Each row comes from the steps of one path. Every step used is in the known rows, and no mark comes twice. Write the path behind each row, first mark first.
Known rows:
u/l: [ 1.94 -0.08  1.21  3.04  2.04 -1.16  2.41 -0.66  1.73  1.69  1.57  0.78
 -1.93 -0.79  0.78 -1.91  2.48 -0.68 -0.73  2.01 -2.38  0.74  2.54  2.02
 -3.37]
r/l/p/u/b: [ 5.43  1.93  0.36  1.00  2.47 -3.42  1.11 -0.85  1.27  0.14  0.04 -1.63
 -2.68 -1.16  2.65 -2.08  1.99 -0.90 -2.93  1.44 -1.40  1.88  1.03  1.48
 -1.29]
p/j/r/l: [ 1.42  2.76 -0.82  0.03  0.68 -4.06  0.65  2.39  1.23  0.60 -1.44  0.59
 -0.90 -0.96  2.81 -1.40  4.83  0.26  1.35 -0.67 -1.49 -2.57  1.64 -0.62
 -2.99]
r/b/u/l: [ 1.65  0.19  0.07  4.23  0.16  0.77  2.23 -1.11 -0.60  1.87  3.24  1.05
 -4.19 -3.90  0.14  1.25  0.91 -0.95  0.11  2.16 -3.63  0.04  1.31  2.55
 -3.40]
b/r/j: [-1.19 -1.18 -2.08  3.92 -0.13 -4.14  2.16 -0.47  1.43  0.00  1.49 -0.80
 -1.76 -2.27  1.96 -0.74  1.83  1.74 -0.14  0.83 -0.85  0.76  2.64  1.66
 -5.04]
u/l/p/j/b: [ 3.57 -0.61  3.11  2.76  1.97  0.05  0.92 -1.68  0.08  2.43 -1.05 -0.26
 -5.40 -1.81  2.73 -4.13  2.30 -0.39  1.60  2.29 -0.46  1.41  2.30  2.45
 -1.13]
j/p: [ 3.27 -1.69 -0.54  2.93 -0.02 -2.66  2.46 -0.54  4.13  2.26 -0.75  0.36
 -1.45 -2.72  0.49 -2.49  3.99 -1.61 -1.05  1.95 -3.30  3.27  3.75  3.40
 -2.42]
l/p/u/b/r/x: [ 2.50 -1.35 -0.48  0.81  1.81 -0.89 -0.21 -0.79 -1.13  1.05  1.15 -2.92
 -4.18 -4.01  4.19 -1.37 -1.84  1.20 -2.38  1.40  0.11 -0.73  2.06  2.38
 -0.42]
x/r/j/p/u/b: [ 5.10  0.72 -2.67  4.06  0.60 -2.63  0.74 -0.43  0.62  1.07  1.84 -3.34
 -4.23 -2.38  3.53  0.54  0.67  1.41  0.30  2.94 -1.33  1.89  2.43  3.00
 -2.01]
j/r/b/u: [ 2.36  0.21 -2.23  1.02 -1.79  0.36  1.73  0.92 -0.59  1.23  1.54  0.77
 -2.62 -4.66  2.53  2.53  1.36  1.70 -0.43  1.62 -3.69 -1.01  3.01  1.87
 -4.51]
r/l/p/u: [ 3.95  1.62 -0.59  0.78  1.65 -3.87  1.37 -0.57  1.93  0.55 -0.13 -1.07
 -2.07 -1.32  1.30 -1.99  3.79 -2.49 -2.72  0.56 -0.38  1.98  0.96  1.08
 -1.62]
r/l/p: [ 2.03  0.48  0.67  0.67  1.85 -3.68  2.42 -0.25  3.01  1.00 -0.01  0.42
 -1.01 -0.88  0.80 -3.44  3.85 -2.53 -2.70 -0.36 -1.66  3.43  1.42  2.22
 -2.51]
l/p: [ 3.73 -2.35  1.68  1.37  0.79 -1.87  2.97 -0.58  3.58  1.42 -0.53 -0.74
 -1.92 -1.48  1.54 -3.16  3.00 -0.28 -2.54  1.86 -1.55  4.73  3.77  3.06
 -2.80]
x/r/j: [ 1.26 -0.31 -1.47  2.44  0.30 -2.55  2.49  0.37  1.65  0.61  2.88 -1.55
 -2.30 -0.17  2.49  0.12  1.96  2.64 -0.49  1.09 -1.69  1.42  3.11  2.67
 -4.54]
x/r: [ 1.84 -0.66 -0.11  0.89  1.11 -1.37  2.24  1.44  2.06  1.80  1.69 -1.28
 -2.26 -1.18  1.87 -0.38  1.48  2.46 -1.44  1.08 -1.95  0.24  3.59  2.97
 -2.78]
l/p/j/r/b: [ 2.57 -1.94  0.23  0.93 -2.13  0.27  0.30  1.69  0.05  1.76 -1.21 -0.70
 -4.31 -3.35  4.34 -1.63  3.02  1.23  1.11  2.50 -0.57  1.12  3.80  1.31
 -2.71]
l/r: [ 1.81 -1.52  0.58  1.86  1.02 -1.69  1.17  0.42  2.88  2.14 -1.10 -0.79
 -2.08 -1.71  1.10 -2.49  2.28  2.69 -1.54  1.34 -2.46  2.28  4.48  1.31
 -3.23]
b/u/l/p/j/r: [ 5.00  2.01  2.18  2.05  2.28 -1.06  0.99  0.85 -0.80  2.33 -1.87 -0.57
 -3.57 -4.40  1.86 -1.70  1.72 -0.82  2.43  0.79 -0.32  1.50  0.11  0.82
 -2.51]
l/r/j/p/u: [ 3.61 -0.37 -3.18  4.60 -0.53 -3.59 -0.05 -1.35  2.26  1.99 -1.20 -2.22
 -3.45 -3.13  1.23 -1.81  3.16  0.06  0.18  2.70 -0.91  3.82  3.06  0.69
 -2.90]
x/r/j/p: [ 1.94 -0.59 -2.53  3.64 -0.25 -3.27  2.09  0.20  2.37  1.97  1.76 -1.19
 -2.53 -2.19  1.73 -0.68  2.66 -0.02  0.44  1.03 -1.58  3.12  2.73  3.59
 -3.39]
p/j/b/r/u: [-0.70  1.49 -0.28  2.00 -0.19 -1.45 -0.21 -2.12 -1.13  4.09 -0.32 -2.80
 -4.68 -4.52  2.62 -0.16  3.48  3.66  1.97 -0.19 -1.36 -4.12  3.30  2.20
 -1.21]

Which path is each row?
[-0.96  1.03 -0.89  0.32  1.85 -3.30  0.78 -0.73  0.12  1.70  0.14  0.50
 -2.73 -3.70  2.82 -2.93  1.36 -0.78 -1.73 -1.11 -0.10 -0.42  0.79  2.67
 -1.86]	j/b/r/l/p
[ 2.55  2.27  0.69  0.50  1.29 -0.34  1.43 -0.73 -0.08  3.70  3.16 -3.85
 -3.29 -1.98  3.12  1.34  1.74  4.43 -1.55  0.47 -3.62 -0.90  3.68  4.18
 -2.06]	x/r/u/b
[ 6.99 -0.93  1.67  1.83  1.55 -1.34  1.54 -1.07  1.56  0.59 -0.49 -2.70
 -3.63 -1.61  3.36 -1.92  0.98  1.22 -2.79  3.91 -1.44  3.46  3.24  2.38
 -1.48]	l/p/u/b
[ 2.31 -0.12 -2.04  4.78 -0.27  0.20 -1.56 -0.66 -0.19  4.18  0.20 -0.33
 -5.94 -5.02  1.24 -1.27  1.43 -1.66  1.09  3.48 -0.96  1.14  2.20  1.04
 -1.20]	j/p/u/l/r/b
[ 4.44  0.86  2.04  2.16  2.65  0.37  2.53 -2.71 -0.40  2.61  0.97  0.57
 -4.19 -3.82  1.20 -1.73  0.24 -1.15 -0.76  1.63 -2.33  2.48  0.93  3.89
 -2.18]	j/b/u/l/p
[ 0.98 -1.13 -1.11  3.32  0.17 -3.05  1.41 -0.64  2.56  0.99  0.14 -1.12
 -2.20 -0.70  1.66 -2.12  2.73  2.83 -0.83  1.58 -2.08  3.45  4.06  1.09
 -5.10]	l/r/j
[-1.13  1.64 -1.34  0.91 -0.19 -1.24  0.69 -2.52 -1.05  4.07  1.66 -2.01
 -3.09 -4.37  2.47  0.31  2.52  3.13 -0.93 -0.20 -2.35 -3.21  3.65  3.57
 -2.25]	j/b/r/u
[ 2.45  1.19  1.30  3.46  3.05 -0.98  1.35 -0.54  0.63  3.07 -0.01 -0.17
 -3.15 -3.89 -0.89 -1.26  0.35  0.69  0.13  0.83 -2.55  1.69  1.24  1.10
 -3.37]	b/u/l/r
[-1.83 -1.98 -1.61  0.86  0.78 -1.84  1.12  0.23  0.68  1.44  2.17 -0.23
 -2.10 -3.11  2.06 -0.97  0.51  1.03 -1.64 -0.54 -1.51 -2.63  2.88  2.33
 -2.37]	b/r/x
[-0.58  0.42  0.66  1.92  1.81 -4.87  0.43  1.20  1.23  1.36 -2.31 -1.02
 -2.71 -3.51  1.29 -3.87  3.34 -1.40  1.00 -1.62  1.22  0.47  0.00  0.50
 -1.46]	b/r/l/p/j
[ 3.21  2.94  0.79  0.23  2.66 -1.75  0.79  0.35 -0.59  2.36 -0.44 -1.49
 -5.10 -3.71  1.89 -1.09  1.57  0.03  1.21 -1.43 -0.57 -0.40 -0.38  2.55
 -0.68]	x/r/l/p/j/b/u
[ 4.89  0.14  3.55  4.00  2.68 -1.12  2.15 -0.83  0.81  2.13 -1.51 -1.03
 -4.64 -3.81 -0.42 -2.55  2.22 -1.85  1.93  1.11 -0.82  3.39  0.14  1.63
 -1.78]	b/u/l/p/j
[ 1.15 -0.31 -1.97 -1.63  0.03 -0.59  1.11  1.10  0.51  1.22  2.03  0.64
 -0.53 -1.31  3.81 -0.27  1.77  1.29 -1.85  0.30 -3.10 -2.51  4.06  1.85
 -3.42]	j/r/x
[ 2.31  0.36  0.93  2.56  0.99  1.75  1.86  0.14 -1.70  3.31  3.49 -0.67
 -5.85 -4.97  1.44  0.69 -1.01 -0.72  0.22  1.08 -0.84  1.85  0.42  3.77
 -2.18]	x/r/b/u/l/p
[ 2.09  0.16 -2.46  4.45  0.51 -3.59  0.79 -1.24 -0.44 -0.83  1.46 -2.88
 -3.48 -2.37  3.65  0.61 -0.09  3.28 -0.28  2.69 -0.56 -0.62  2.32  0.97
 -3.58]	p/u/b/r/j
[ 4.46  0.64 -0.74  4.48  1.43 -2.04  0.99 -1.33  1.67  2.60  0.20 -0.34
 -3.33 -3.05  0.25 -1.55  2.84 -3.41  0.22  2.99 -1.42  1.14  1.33  1.94
 -1.20]	j/p/u/l
[ 3.93  1.22 -2.33  5.94  0.55 -3.21  1.14 -2.31  1.09  1.47  1.51 -0.61
 -3.31 -2.10  0.79 -1.17  3.40 -3.16  0.95  2.89 -1.12  2.28  1.03  1.41
 -2.87]	r/j/p/u/l
[ 1.11  1.24 -0.30  1.10  3.01  1.72  0.00 -2.12 -2.12  3.77  2.34  0.54
 -4.54 -3.76  1.26 -0.92 -1.17  1.05 -0.54  0.08 -3.45 -2.27  1.78  2.30
 -2.00]	j/b/u/l/r/x
[ 0.79  1.29 -3.54  6.23  0.75 -4.18  0.20 -1.50 -0.12  1.81  1.30 -0.93
 -3.75 -4.67  1.23 -0.93  1.65 -2.36  1.99  1.90  0.85  0.49 -0.09  1.17
 -2.69]	b/r/j/p/u/l
[ 1.25  2.70 -1.93  2.09  2.46 -4.46 -0.04  0.13 -0.22 -0.16  0.64 -1.51
 -2.56 -2.77  2.65 -0.06  0.53  0.98 -1.23  0.40 -0.80 -3.22  0.45  0.55
 -1.67]	p/u/b/r/l
[ 0.47  0.66  1.05  1.37  0.15 -1.29  0.15 -2.33 -1.11  4.64 -1.30 -3.48
 -5.25 -5.14  2.98 -1.97  3.13  2.37  1.27 -0.34 -0.05 -0.82  2.75  2.92
 -0.77]	l/p/j/b/r/u
[ 3.80  2.05  1.21  1.33  1.96 -2.40  1.55 -1.51  0.37  1.46 -1.60 -0.32
 -4.01 -3.31  1.01 -2.24  3.22 -1.39  0.60 -0.31 -1.76  0.84  0.35  1.89
 -1.33]	r/l/p/j/b/u
[ 3.02  2.15  0.17  2.54  2.29 -0.16  2.10 -2.12 -2.29  2.27  3.47 -1.25
 -5.32 -3.09  2.45 -0.16 -1.00  0.44  0.70  0.74 -0.74  2.13  0.16  3.94
 -3.24]	x/r/j/b/u/l/p
[ 1.84  2.74  1.86  0.64  2.37  0.04  1.46 -1.20 -0.66  5.47  3.00 -3.16
 -3.99 -2.91  1.55 -0.91  2.32  0.03 -0.75 -0.73 -0.35  1.41  1.14  3.87
 -1.41]	x/r/u/l/p
[-0.32 -0.88  0.21  3.55  0.27  1.07  0.09 -0.16 -0.03  3.29  1.68  0.66
 -4.48 -2.66  1.50 -1.47  1.01  0.98 -0.08  2.49 -2.11  0.66  3.18  1.23
 -3.22]	u/l/r/b
[ 0.04 -1.14 -0.02  2.57  0.30 -1.81  0.25 -0.20  0.20  1.64 -1.63 -0.82
 -4.39 -3.62  3.03 -1.88  1.68  3.23  2.06  1.46 -0.61 -2.88  3.14  1.69
 -1.91]	p/j/b/r
[ 1.24  0.05  1.28  2.87  2.60 -1.12  0.62 -0.08  1.51  2.95 -0.07  0.05
 -2.72 -1.70  0.74 -2.79  1.29  1.12 -0.28  1.41 -1.80  1.51  2.73  1.12
 -3.19]	u/l/r
